Each row was made from one path, in order. Every step used is in the known rows, and no mark comes twice. Write each row's path.
Known rows
teked, tanebi, lusa: [-0.11  0.04  0.09 -0.07  0.27  0.14  0.20  0.05 -0.19 -0.06 -0.12 -0.19
 -0.03 -0.07  0.11 -0.16  0.38 -0.08 -0.13 -0.08]
lusa, tanebi: [-0.16 -0.19 -0.02  0.17 -0.04 -0.01 -0.31 -0.15 -0.02 -0.03 -0.14  0.04
 -0.10  0.00 -0.08 -0.26  0.06 -0.07 -0.03  0.28]
lusa, sivi, mefub, tanebi: [ 0.03 -0.23  0.05 -0.10 -0.09 -0.37 -0.26  0.04  0.03  0.10 -0.20  0.09
 -0.31 -0.01  0.14  0.06 -0.02  0.07  0.04 -0.05]
sivi, mefub: [ 0.00 -0.12  0.18  0.18  0.19 -0.07 -0.22 -0.31 -0.01 -0.05 -0.07 -0.05
 -0.14 -0.08  0.04 -0.17 -0.09 -0.16  0.12  0.11]
zinul, sivi: [ 0.21  0.10  0.17 -0.17  0.17  0.03 -0.27  0.10  0.04 -0.02 -0.23  0.09
 -0.28  0.02 -0.35 -0.05  0.10 -0.06 -0.19  0.07]
mefub, sivi, teked, tanebi: [-0.04  0.38 -0.05  0.10 -0.32  0.31  0.21  0.23 -0.12 -0.04  0.17 -0.08
 -0.18  0.17  0.00  0.04 -0.16  0.12  0.07 -0.24]
mefub, sivi, lusa, tanebi, teked: [-0.03 -0.19 -0.25 -0.05 -0.19  0.10 -0.29 -0.16 -0.07 -0.06  0.08 -0.05
  0.13  0.09  0.04  0.26 -0.19  0.16 -0.23  0.25]
mefub, sivi: [-0.02  0.15  0.07 -0.08 -0.15  0.27 -0.24  0.05 -0.20 -0.12 -0.11 -0.13
 -0.13  0.23 -0.19  0.02 -0.08  0.14 -0.06  0.04]
sivi, mefub, tanebi, teked: [ 0.13 -0.32  0.21  0.20 -0.06 -0.47 -0.54 -0.07  0.14  0.24 -0.11 -0.01
 -0.04 -0.09  0.25  0.24  0.09 -0.01  0.02  0.08]
teked, tanebi, mefub, sivi: [-0.42  0.38  0.15 -0.09 -0.16  0.22  0.24  0.27 -0.32 -0.22  0.14 -0.09
 -0.20  0.08  0.27  0.02 -0.01 -0.11 -0.21 -0.13]
teked, tanebi: [ 0.00  0.31  0.23  0.06  0.06  0.12  0.06  0.05 -0.07 -0.05 -0.06 -0.08
 -0.22 -0.02  0.06 -0.21  0.15 -0.13  0.08 -0.02]
zinul, sivi, teked, tanebi: [ 0.19  0.37  0.05  0.00 -0.01  0.04  0.21  0.27  0.13  0.07  0.07  0.17
 -0.33 -0.06 -0.17 -0.02  0.05 -0.09 -0.02 -0.21]
mefub, sivi, lusa: [ 0.06  0.15 -0.07 -0.07  0.03  0.29  0.11 -0.21 -0.20 -0.08 -0.01 -0.19
  0.00  0.09 -0.02  0.10 -0.28  0.06 -0.07  0.02]
sivi, lusa: [ 0.21  0.09  0.03  0.08  0.26  0.10  0.19 -0.36  0.01  0.03 -0.03 -0.18
  0.07 -0.11 -0.01 -0.10 -0.13 -0.13  0.11  0.06]
mefub, tanebi, teked, sivi, lusa: [ 0.22  0.00  0.08  0.12 -0.06 -0.24 -0.14 -0.10  0.19  0.34 -0.07  0.10
  0.62 -0.10  0.15  0.28 -0.09  0.08  0.12  0.13]
tanebi, lusa, sivi, mefub: [ 0.00 -0.42 -0.12 -0.30  0.28 -0.05 -0.07 -0.10 -0.08 -0.18 -0.12 -0.08
 -0.07  0.00 -0.05 -0.05  0.13  0.11 -0.03 -0.02]
lusa, sivi, teked: [ 0.31  0.04 -0.23 -0.14 -0.27  0.04  0.14  0.12  0.18 -0.05  0.09  0.02
 -0.06  0.18 -0.33 -0.07 -0.10  0.22  0.29 -0.12]
sivi, teked: [ 0.28  0.08 -0.06  0.26 -0.11  0.08  0.08 -0.08  0.15  0.09  0.08 -0.09
  0.06  0.02 -0.20 -0.11 -0.08  0.02  0.28 -0.06]
tanebi, teked: [ 0.28 -0.03  0.14 -0.02 -0.01 -0.02 -0.40  0.00  0.14  0.03 -0.03 -0.11
  0.12  0.06 -0.14  0.07  0.13  0.07  0.11  0.13]
sivi, teked, tanebi: [ 0.10  0.33  0.04  0.24 -0.13  0.10  0.32  0.04  0.07  0.05  0.16 -0.04
 -0.11 -0.03  0.01 -0.16  0.00 -0.04  0.25 -0.20]
zinul, sivi, teked, tanebi, lusa: [ 0.12  0.10 -0.10 -0.10  0.22  0.08  0.32  0.27  0.02  0.09  0.03  0.03
 -0.16 -0.10 -0.15  0.03  0.29  0.00 -0.20 -0.28]
lusa, sivi, mefub, tanebi, teked: [ 0.19 -0.35  0.03 -0.18 -0.19 -0.49 -0.49  0.14  0.19  0.13 -0.07  0.12
 -0.13  0.06  0.16  0.28  0.08  0.17  0.04 -0.01]
tanebi, teked, sivi: [ 0.15  0.09  0.20  0.02 -0.13  0.02 -0.40  0.02  0.21  0.07 -0.03  0.15
  0.57  0.11 -0.22  0.00  0.03  0.15  0.24  0.28]

Write each row's path
[-0.15  0.12 -0.14  0.11 -0.31  0.18  0.22  0.11 -0.09 -0.10  0.32 -0.10
  0.03  0.14  0.03  0.13 -0.25  0.05  0.02 -0.17]
tanebi, mefub, sivi, teked
[-0.11  0.14 -0.18 -0.01 -0.09  0.33  0.34  0.19 -0.23 -0.06  0.12 -0.22
 -0.01  0.11  0.03  0.09  0.11  0.18 -0.12 -0.28]
mefub, sivi, teked, tanebi, lusa
[-0.21 -0.39  0.10  0.25 -0.11 -0.21 -0.65 -0.21  0.22  0.01  0.01  0.31
  0.43 -0.01  0.05 -0.06 -0.13  0.02  0.10  0.47]
lusa, tanebi, teked, sivi, mefub
[-0.03 -0.45  0.10 -0.05  0.38 -0.37 -0.31 -0.02 -0.04  0.22 -0.37  0.03
 -0.26 -0.20  0.10  0.20  0.27 -0.10 -0.45 -0.05]
zinul, sivi, mefub, tanebi, lusa
[-0.16  0.30  0.00  0.24 -0.11  0.01  0.56  0.12  0.01 -0.03  0.36 -0.05
 -0.04 -0.09  0.23 -0.09  0.01 -0.23  0.16 -0.28]
sivi, teked, tanebi, mefub
[-0.07 -0.17 -0.15  0.19  0.16  0.01  0.04 -0.40 -0.02 -0.02 -0.02 -0.02
  0.02 -0.14  0.07 -0.14 -0.14 -0.16 -0.04  0.25]
sivi, lusa, tanebi
[ 0.10 -0.23 -0.17 -0.42  0.16  0.09 -0.01  0.10 -0.06 -0.15 -0.19 -0.13
  0.04  0.10 -0.21 -0.05  0.28  0.19 -0.05 -0.04]
tanebi, lusa, sivi
[-0.06  0.32  0.03 -0.01 -0.03 -0.07  0.45  0.33  0.09 -0.02  0.27  0.16
 -0.24 -0.13  0.05  0.02  0.03 -0.24 -0.14 -0.27]
zinul, sivi, teked, tanebi, mefub
[ 0.05 -0.12  0.24  0.14  0.00 -0.14 -0.47 -0.16  0.19  0.03  0.04  0.18
  0.47  0.03 -0.04 -0.01 -0.12  0.05  0.25  0.28]
tanebi, teked, sivi, mefub
[-0.10 -0.03  0.27  0.22  0.12 -0.06 -0.27 -0.28  0.10 -0.01 -0.07  0.17
  0.29 -0.05 -0.03 -0.23 -0.22 -0.09  0.25  0.24]
teked, sivi, mefub
[-0.43 -0.10 -0.06  0.21  0.06 -0.04  0.27 -0.33  0.01 -0.04  0.16  0.19
  0.53 -0.17  0.23 -0.14 -0.24 -0.23  0.00  0.33]
teked, sivi, lusa, tanebi, mefub
[ 0.22 -0.33 -0.35 -0.14 -0.12 -0.19  0.18  0.23  0.07  0.21 -0.10 -0.06
  0.04  0.02 -0.06  0.17  0.23  0.28  0.03 -0.28]
mefub, tanebi, lusa, sivi, teked
[-0.35  0.39  0.00 -0.06  0.06  0.22  0.58  0.01 -0.29 -0.18  0.24 -0.17
 -0.07 -0.06  0.41  0.12 -0.19 -0.20 -0.18 -0.17]
teked, tanebi, mefub, sivi, lusa
[-0.09  0.26 -0.15 -0.14 -0.23 -0.04  0.64  0.34  0.06 -0.13  0.34  0.04
 -0.12  0.01  0.11 -0.05 -0.01 -0.01  0.18 -0.32]
lusa, sivi, teked, tanebi, mefub
[-0.27  0.14  0.05 -0.08 -0.15  0.18  0.00  0.08 -0.26 -0.19  0.08 -0.12
 -0.05  0.14  0.07  0.07 -0.09 -0.02 -0.18 -0.01]
tanebi, mefub, sivi
[-0.16 -0.07 -0.07  0.21  0.09  0.03  0.02 -0.37  0.06  0.04 -0.05  0.19
  0.45 -0.09  0.00 -0.21 -0.27 -0.08  0.10  0.39]
teked, sivi, lusa, tanebi
[-0.17 -0.17 -0.03 -0.29  0.27 -0.05  0.18  0.06 -0.13 -0.19 -0.03 -0.06
 -0.21 -0.04  0.17 -0.11  0.22  0.03 -0.07 -0.14]
teked, tanebi, lusa, sivi, mefub
[ 0.35  0.12 -0.05  0.00  0.00  0.02 -0.04  0.11  0.18  0.09  0.01  0.12
 -0.17  0.03 -0.39  0.01 -0.06  0.02  0.03 -0.09]
zinul, sivi, teked
[ 0.01 -0.14 -0.14 -0.06  0.24 -0.02 -0.07 -0.20  0.04  0.02 -0.10  0.19
 -0.17 -0.16 -0.13 -0.03 -0.09 -0.16 -0.33  0.22]
zinul, sivi, lusa, tanebi
[ 0.06 -0.31 -0.13 -0.34  0.04 -0.19 -0.08  0.21 -0.08  0.11 -0.35 -0.09
 -0.06  0.05 -0.03  0.15  0.36  0.22 -0.16 -0.12]
mefub, tanebi, lusa, sivi
